(in the rows, 128 means zero)
Known rows, with every step that occurs
fulu-besa-kavap-fisogom-gakil-nuti: [129 150 150 120  69 150 144 116 100 138  89 131  85  66 116  87 127 125
  75 169 127 138  95 143 120 167  93 100  41  77 131  83 140]
zelobu-besa-kavap-fisogom-gakil-nuti: [146 126 144  89  71 180  93 132 100 143 118 113 103  91  94  70 145 114
  97 157 121 145  78 172 188 144  74 101  26 115 125  89 125]
kavap-fisogom-gakil-zelobu-nuti-befo: [127 143 143  79  62 165  98 141  73 150 132 140 122  94 122  66 120 140
  77 142 156 138 105 139 146 154 121 124  62  94 118 104 126]
nuti-gakil-zelobu-besa: [115 121 132 123 107 161 106 172 117  84 129 131 139 126 120  80 143 128
 109 107 142 135  77 105 146 184 128 108  70 134  97 127 115]
fisogom-gakil-gedop-fulu-besa: [ 80 136 111 132  80 127 102 111 107 122 143 151  93  24 153  74 151 119
  79 139 110 132 121 140 180 183 108 137 122  44 118 122 143]
zelobu-nuti-befo-vunu: [129 164 135  95  83 146 134 150 107 155 157 140 144 100 132 119 139 150
 106 125 145 121  78 129 123 115 130 130 108  73 100  96 140]
kavap-fisogom: [124 122 135  93  88 173  89 125 121 157 128 101 129 109  89  80 109 157
  99 140 108 141 147 109 131 123  89 108  72 103 126 134 135]
gakil-besa-fulu: [128 143 119 104  88 156 103 111 113 134 150 128 173 102 116  89 123 128
 114 110 145 134 102 140 129 147 163 117  65 109 125 113 147]
kavap-fisogom-gakil-nuti-befo-vunu: [115 134 136  70  68 159  92 127  71 172 154 128 121  77 109  84 123 152
  81 144 150 151  95 154 133 131  88 130  66  67 135 114 117]
fisogom-gakil-besa: [100 156 106 127  82 136  94 124  76 102 158 153 143  48 138  80 139 117
  70 123 155 135  93 160 155 197 143 162  99 103 119 121 123]
befo-vunu: [112 137 119 122  95 141 124 117 122 136 176 144 163  73 100 114 141 162
 101 131 121 126  90 133 112 117  97 127 116  96 110 126 116]
fulu-besa-kavap: [121 147 139 143  84 140 157 117 148 120  93 149 103  77 120 106 133 123
  82 155 117 123 105 117 106 147 104 102  79  93 121  90 149]
nuti-gakil-besa-kavap-fisogom: [128 142 143 129 110 166 132 174 103  98 143 112 138 108 137  63 121 124
 115 118 146 141  94  98 123 215 135 113  67 116 121 132 140]
fisogom-gakil: [104 150 102 124  72 129  72 116 119  92 156 162 131  54 140  89 153 132
  66 128 151 133 118 160 158 169 108 148 127  81 118 116 113]
zelobu-besa-fulu: [135 104 111  87  74 167  58 106 179 138 143 123 149 115  89 106 158 132
 117 108 109 132 102 159 171  91 103  94  51 104 124 102 125]
fisogom-gakil-gedop-fulu-besa-kavap: [ 94 142 121 137  75 130 118 115 109 116 139 161  87  24 160  65 153 110
  81 152 120 131 114 147 181 191 101 127 120  47 120 108 148]
nuti-gakil-kavap-fisogom: [110  99 123 130 100 171 101 168 164  98 168 125 142 115 127  59 132 146
 112  83 125 133 139  47 106 166 123 111  70 104 126 162 133]
kavap-fisogom-gakil-nuti: [124 143 135  86  72 161  77 122  67 144 128 110 114  79 109  70 121 145
  84 151 140 153 118 155 155 162  90 121  60  78 128 116 119]
zelobu-besa-kavap: [138 122 132 113  85 169 106 133 147 125 124 130 122 102  98  89 150 114
 104 142 112 131  89 147 175 125  86 104  63 132 115  95 134]
kavap-fisogom-gakil-vunu: [121 123 128 100  70 164  94 118  99 155 179 113 127  67  96  63 136 155
  76 126 122 150 123 123 139 125  92 143  70  81 137 145 121]
zelobu-besa: [116 111 116 105  94 166  80 128 145 137 131 116 130 103  87 103 147 128
 101 120  97 132 101 137 173 113  95 119  68 127 111 118 127]
gakil-nuti-befo-vunu: [112 148 143  76  92 147 130 138  67 173 139 138 135 108 115 115 117 146
 100 142 165 149  73 136 112 108 113 128  91  76 115 101 138]
nuti-gakil-gedop-fulu: [ 92 126 125 133 119 146 108 163 129 102 152 115 116  91 159  67 139 132
 128 111 113 138 129  82 164 198 114 112 132  60 106 152 151]
fulu-besa-kavap-fisogom-gakil-gedop: [116 134 153 125  77 151 132 110 125 143  98 132  84  55 130  74 137 129
  87 164 113 133 107 130 134 150  88  90  57  62 138  99 152]
fisogom-gakil-zelobu-nuti-befo-vunu: [119 168 128 108  63 134 121 139  63 113 159 184 143  64 146  88 151 133
  73 137 181 125  58 166 145 169 142 145 103  91  97  88 111]
gedop-fulu: [104 135 100 130  88 146 133 135 127 127 148 140 121  80 109  93 113 120
  86 133  91 127 154 103 151 175 113 146 132 104  97 127 143]
gedop-fulu-besa-kavap-fisogom: [115 130 123 136  77 155 175 129 136 148 113 138  85  68  99  89 107 112
  78 156  72 123 142  97 127 180  99 120  81  96 113 106 154]
gedop-fulu-gakil-besa: [ 98 142  78 112  59 152 137 128  86 143 158 153 131  69 113  85 104 111
  99 128 123 125 143 116 178 182 159 190 113 114 103 129 156]
nuti-gakil-fisogom: [ 98 127 123 123 110 146  90 154 116  61 131 108 137 120 145  89 152 160
 117 106 151 117 114  76 149 177 121 127 131  91  91 157 115]
fulu-besa: [ 98 135 122 136  91 137 132 112 144 131 100 134 112  78 109 120 130 138
  80 134 102 123 118 107 105 136 113 118  84  87 118 113 142]
zelobu-nuti-befo: [130 166 135  92  81 149 118 154 113 144 129 133 130 116 142 109 131 138
 103 126 149 125 104 118 138 126 139 128 109  77 101  94 153]
besa-kavap-fisogom: [151 139 152 108  79 171 122 131 128 135 123 126 120 105 109  65 117 135
 102 164 130 137 129 123 133 140  82  91  75 110 127 103 144]
besa-kavap-fisogom-gakil-befo-vunu: [144 143 147 119  71 165 126 137 124 150 161 151 122  63 130  70 142 131
  80 161 141 142  95 161 120 161  60 108  70  86 152  95 133]
nuti-gakil: [108 137 118 133 109 142  95 162 149  76 148 127 139 112 143  94 141 144
 108 103 141 135 119  95 126 184 116 119 122  89 111 141 123]
zelobu-nuti-gakil-kavap: [134 155 126 143  94 155 122 177 132  79 151 122 143 108 154  76 152 138
 123  94 137 119 106  80 131 192 154 115  87  91  95 126 140]

Rows
[130 127 142 127 101 163 122 175 119  77 126 140 135 125 129  72 144 119
 111 120 151 134  70 112 147 190 123 100  67 138  99 111 120] : nuti-gakil-zelobu-besa-kavap
[131 149 113  91  48 170 119 120  76 150 141 142 141  89 115  67 108 127
 114 148 170 134 114 137 168 146 149 158  65 118 128 115 157] : fulu-gakil-besa-kavap-fisogom
[118 136  97  99  48 154 113 108 105 152 187 143 150  83 103  87 137 154
 107 118 159 139 123 110 157  82 135 183 104  86 123 143 146] : fulu-gakil-vunu
[113 135 124  99  78 165  86 124  78 145 147 117 130  68 109  64 117 135
  79 133 130 143 117 142 148 174 116 139  59 103 133 132 125] : kavap-fisogom-gakil-besa
[154 156 107  77  27 153  86  98 121 121 142 163 170 117 128  90 139 146
 132 127 188 123 110 162 166 115 165 116  74  83 109  81 137] : besa-fulu-gakil-zelobu-nuti
[127 176 126 123  65 136 107 135  60  85 132 165 136  66 147  73 149 126
  75 143 172 126  81 166 164 199 144 135  97 102  91  90 114] : fisogom-gakil-zelobu-nuti
[125 130 121  88  66 166  73 110 101 145 157 121 142  75 110  66 125 138
  89 124 137 143 118 156 146 159 121 122  49  89 141 121 124] : kavap-fisogom-gakil-besa-fulu
[127 134 148 127  80 157 151 117 142 145  91 128  96  84 104  93 120 133
  84 160 104 128 116 111 105 140  92  93  51  93 131  97 149] : fulu-besa-kavap-fisogom
[114 140 130 133 104 154 134 146 140 175 170 144 149  76 126 116 145 143
  86 131 123 142  90 139  83 135  73 125  88  86 149 116 146] : gakil-befo-vunu
[144 145 142 111  65 161 105 126 121 118 137 145 114  77 125  59 133 129
  84 162 146 138 121 149 149 163  80 107  83  97 132  98 130] : besa-kavap-fisogom-gakil
[ 97 123 124  87  89 143 121 135 139 170 176 168 150 100 116 124 129 153
  88 118 148 131  95 114  98  77 106 140 125  83 124 119 134] : nuti-befo-vunu
[109 136 126 144 118 149 123 180 155 122 179 135 146  94 153 107 155 144
 101 103 137 143  87 111  85 185  87 121 100  76 140 135 132] : nuti-gakil-befo-vunu
[133 137 144 112  71 163 118 128 107 136 140 138  97  62 135  42 129 119
  96 167 123 139 130 138 174 174  80 104  92  77 127 108 148] : besa-kavap-fisogom-gakil-gedop-fulu
[122 116 132  89  67 174  78 126  88 141 130 128 122  85  93  62 130 136
  77 141 126 142 103 150 166 151  97 119  39 121 120 117 111] : kavap-fisogom-gakil-zelobu-besa
[ 84 124 130 130 104 143 135 118 115 158 116 119  91  61 130  79 126 126
 110 143  76 131 135  95 162 152 110 109 109  55 110 132 174] : gakil-gedop-fulu-besa
[133 134 113  90  40 167 110 121  92 128 123 170 139 106 107  76 133 121
 110 151 174 127  90 150 193 122 136 144  64 139 105  94 138] : fulu-gakil-zelobu-besa-kavap
[117 128 128 107  77 164  91 132 119 171 171 132 128  59 119  83 138 148
  71 137 123 148 111 154 118 152  64 128  64  74 157 123 124] : kavap-fisogom-gakil-befo-vunu
[110 142 110 129  72 136 104 116 103 116 197 149 137  46 122  78 162 140
  67 115 146 144 101 135 144 136 112 167 113  76 124 137 118] : fisogom-gakil-vunu
[135 134  88  77  33 148  57  82 168 127 162 162 166 108 124 102 143 150
 125 115 172 128 139 156 162  92 135 126  98  66 131 102 137] : besa-fulu-gakil
[113 140 133 133 107 148 117 169 108  72 131 142 147 123 138  78 131 138
 105 114 161 135  97  93 121 197 137 113 100 118  96 130 121] : nuti-gakil-zelobu
[102 136 108  89  60 150  73 102 104 147 141 139 132  84 141  76 136 150
 134 139 161 134 135 130 198 102 126 142 119  60 121 132 163] : fulu-gakil-gedop
[137 104  92  75  26 171  61  88 180 144 177 160 168 110 112  74 135 152
 129  99 160 126 157 119 146  79 142 118  57  77 144 118 144] : besa-fulu-gakil-kavap-fisogom
[103 120 127  97  78 161  80 119  97 155 149 115 103  57 124  51 125 139
  92 145 104 144 144 132 180 163  87 121  90  61 129 138 139] : kavap-fisogom-gakil-gedop-fulu
[115  94 124 115  82 181 104 132 149 145 156 131 143 103  96  55 117 145
 100 108 108 128 157  60 110 113 119 113  51 122 130 149 147] : gakil-kavap-fisogom
[104 106  79 107  44 169 125 127 132 151 172 158 125  77 101  65 107 126
 101 118 108 121 177  77 165 147 136 170  93 108 115 144 155] : gedop-fulu-gakil-kavap-fisogom
[116 135 137  68  68 162  78 130  75 163 132 123 110  90 116  76 116 142
  77 145 153 155 116 147 145 141  94 127  66  70 135 113 127] : kavap-fisogom-gakil-nuti-befo
[120 131 134  96  68 163  87 124  81 132 133 137 127  82 107  59 120 144
  74 147 143 142 119 141 147 163 106 120  64 109 121 119 115] : kavap-fisogom-gakil-zelobu
[ 91 130 102 142  87 138 159 125 137 137 120 142  98  64 105 111 114 117
  74 134  72 120 143  95 128 176 117 141 107  92 102 119 149] : gedop-fulu-besa
[140 128  94  80  33 154  83  83 155 147 195 150 171 100 109  93 150 157
 124 104 168 137 126 137 150  66 139 140  86  62 136 118 141] : besa-fulu-gakil-vunu
[105 151 110 132  79 139  83 138 132 125 158 165 125  53 160  94 158 120
  56 128 152 144 111 166 131 181  87 147 105  72 148 108 134] : fisogom-gakil-befo
[145 110 142  96  81 185  99 134 142 150 121 109 115 108  82  76 138 122
 106 147  99 136  99 141 173 118  74  93  35 132 124 102 134] : zelobu-besa-kavap-fisogom
[136 115 132  91  76 169  95 118 120 128 121 145 156 126  90  85 138 127
 108 127 138 132  80 149 158 117 131  92  38 142 104  93 123] : gakil-zelobu-besa-fulu
